What can hang from each mark:
papos: fovezu vegur
misa: vegur
dubo: gopug
vegur: misa papos
vubu: gopug
fovezu: papos zodit
zodit: dubo fovezu misa
gopug: vubu

Every row comes from one small tree of marks. Brackets hold a mark, then the marks that hang from it, in alphabetical order. Every link used is in the known rows. Which tree was each row made from?
In the rows, zero is written as 128.
Known rows:
[papos [fovezu [zodit [dubo [gopug vubu]]]] [vegur misa]]: [151 162  87 174 124  81 145 138 131  49 107 144 148 112 149 128 141 130
 121 100 144]
[zodit [dubo [gopug vubu]] fovezu [misa [vegur papos]]]: [112 164  75 169 102 163 152 111 114 147  84 151 100 116 170 107 104  54
 101 116 140]
[zodit dubo]: [123 138 124 149  83 165 163 124 149  86  74 125 176 102 135 134  93  49
  40 106 141]
[fovezu papos zodit]: [142 102 113 151  79 125 158 145 146 108  99 150 174 134 111 127 119 105
  78 112 138]
[zodit misa]: [126 138 121 138  87 123 147 113 135 116  93 125 158 109 118 114 102  71
  60  97 145]
[papos [fovezu zodit] [vegur misa]]: [166 153  84 163  99  89 147 129 137  49 122 174 141 103 120 128 151 193
 117 111 155]
[zodit [dubo gopug]]: [117 142 137 156  97 143 154 127 144  98  64 115 183 108 142 133  93  34
  56 100 135]
[misa vegur]: [135 147 120 152  82 138 150 103 138 113  83 147 155  84 125 124 114  65
  83 110 140]
[vegur misa [papos [fovezu zodit]]]: [166 157  85 156  94 116 160 134 138  74 119 182 141  99 123 120 135 190
 107 125 161]
[misa [vegur [papos [fovezu [zodit [dubo [gopug vubu]]]]]]]: [142 161  73 181 112 119 162 123 125  92 111 155 140 108 165 124 135  88
 117 107 142]
[vegur misa [papos fovezu]]: [170 174  93 143  94 147 158 116 139  83  84 181 147  56 131 123 124 176
 113 126 159]
[zodit [dubo [gopug vubu]] fovezu misa]: [ 99 145 104 151 109 139 145 123 125 127  79 111 143 139 156 113  89  20
  70  95 131]
[vegur [papos [fovezu zodit]]]: [156 140  87 152  88 123 163 135 140  84 115 171 161  98 130 129 132 152
  94 109 149]
[vegur misa [papos [fovezu [zodit dubo]]]]: [155 164  73 169  93 148 173 135 142  56 121 172 134 112 137 125 126 171
  80 128 164]
[zodit [fovezu [papos vegur]] misa]: [137 119  73 151  78 157 150 125 125 129  89 177 114 108 132 121 125 142
 108 117 140]
[vubu gopug]: [139 132 151 111  89 128 145 117 145 114  61 121 191 115 126 124 106  37
  93 101 129]
[vegur misa]: [144 153 134 139  88 134 146 123 146  93  76 143 164  90 113 120 103 106
  76 118 150]
[papos vegur]: [145 134 124 142  85 124 145 125 139  91  70 151 169  71 126 136 120 107
  89 104 137]
[misa [vegur [papos [fovezu [zodit [dubo gopug]]]]]]: [141 161  72 188 101 139 168 117 132  84 120 166 132 115 155 128 138 115
 108 114 150]
[papos [fovezu [zodit [dubo [gopug vubu]] misa]] vegur]: [133 146  73 175 122  76 145 129 119  71 124 127 141 134 155 123 140  93
 107  80 140]
[fovezu [papos vegur] [zodit [dubo [gopug vubu]] misa]]: [130 115  86 175 108  95 148 147 121 107 103 131 141 154 144 119 130  88
 101  95 135]

Write each row's tree:
[137 153  67 172  96  93 153 101 125  92 152 152 121 137 121 111 145 112
  98  95 153] -> [papos [fovezu [zodit [misa vegur]]]]
[129 116  85 180  97 116 154 144 127 102 111 141 131 160 135 123 131 112
  88 104 144] -> [fovezu [papos vegur] [zodit [dubo gopug] misa]]
[112 141  73 173  98 164 152 112 117 148  86 143 107 137 159 109 110  37
 107 112 134] -> [zodit [dubo [gopug vubu]] [fovezu papos] [misa vegur]]
[136 182  63 181 103 157 163  97 120 108 105 159 111  93 162 116 127 105
 106 111 156] -> [zodit [dubo gopug] [misa [vegur [papos fovezu]]]]
[151 166  87 166 118 111 157 140 133  73 103 152 148 110 153 120 124 130
 111 114 151] -> [vegur misa [papos [fovezu [zodit [dubo [gopug vubu]]]]]]
[131 148  70 182 112  90 152 127 126  67 134 137 135 143 146 127 143 122
  94  89 149] -> [papos [fovezu [zodit [dubo gopug] misa]] vegur]
[121 161  67 193 108 106 157 106 125  87 146 133 120 157 142 115 137  80
  89  94 152] -> [papos [fovezu [zodit [dubo gopug] [misa vegur]]]]
[108 148 122 159 102 134 151 119 134 112  85 107 158 131 140 119  94  35
  51  96 143] -> [zodit [dubo gopug] misa]
[163 121  97 161  85 112 150 148 141  86 101 178 138 118 110 124 141 185
 111 126 150] -> [fovezu [papos [vegur misa]] zodit]
[134 111  72 175  82 133 164 141 131  92 121 152 125 153 129 123 132 130
  72 108 149] -> [fovezu [papos vegur] [zodit dubo misa]]
[115 150  85 156  83 151 148  97 126 136 107 155 107 122 131 108 114  80
  83 111 143] -> [zodit fovezu [misa vegur]]
[145 107  84 162  84 103 151 142 128 108 117 161 131 139 116 119 139 150
  98 106 145] -> [fovezu [papos vegur] [zodit misa]]
[124 148  69 181  81 142 170 118 128 111 133 157 103 148 137 110 119 103
  60 119 157] -> [fovezu [zodit dubo [misa [vegur papos]]]]
[120 151  85 178 107 109 154 124 117 128 115 133 117 147 154 105 118  60
  91 106 145] -> [fovezu [zodit [dubo [gopug vubu]] [misa [vegur papos]]]]
[120 127  83 183 105 112 153 125 120 129 114 128 125 166 143 107 124  45
  95 101 138] -> [fovezu papos [zodit [dubo [gopug vubu]] [misa vegur]]]
[138 181  65 173 113 135 156  99 114 112  97 149 117  84 170 112 125  76
 119 101 148] -> [zodit [dubo [gopug vubu]] [misa [vegur [papos fovezu]]]]
[161 168  79 157  85 152 163  99 133 101  91 185 137  52 142 127 135 134
 119 119 150] -> [misa [vegur [papos fovezu]]]
[155 158  72 177  99 115 161 131 141  34 125 164 133 114 134 133 144 175
  91 114 158] -> [papos [fovezu [zodit dubo]] [vegur misa]]
[117 124 103 159  86 191 160 133 142 122  62 148 155 125 148 133  99  65
  80 119 131] -> [zodit [dubo gopug] [fovezu papos]]
[105 142 118 156  93 171 154 127 143 110  68 130 162 123 150 132  90  42
  62 109 133] -> [zodit [dubo gopug] fovezu]
[109 144  99 180 112  91 146 118 120 115 119 108 131 165 144 106 117  20
  76  90 139] -> [fovezu [zodit [dubo [gopug vubu]] [misa vegur]]]
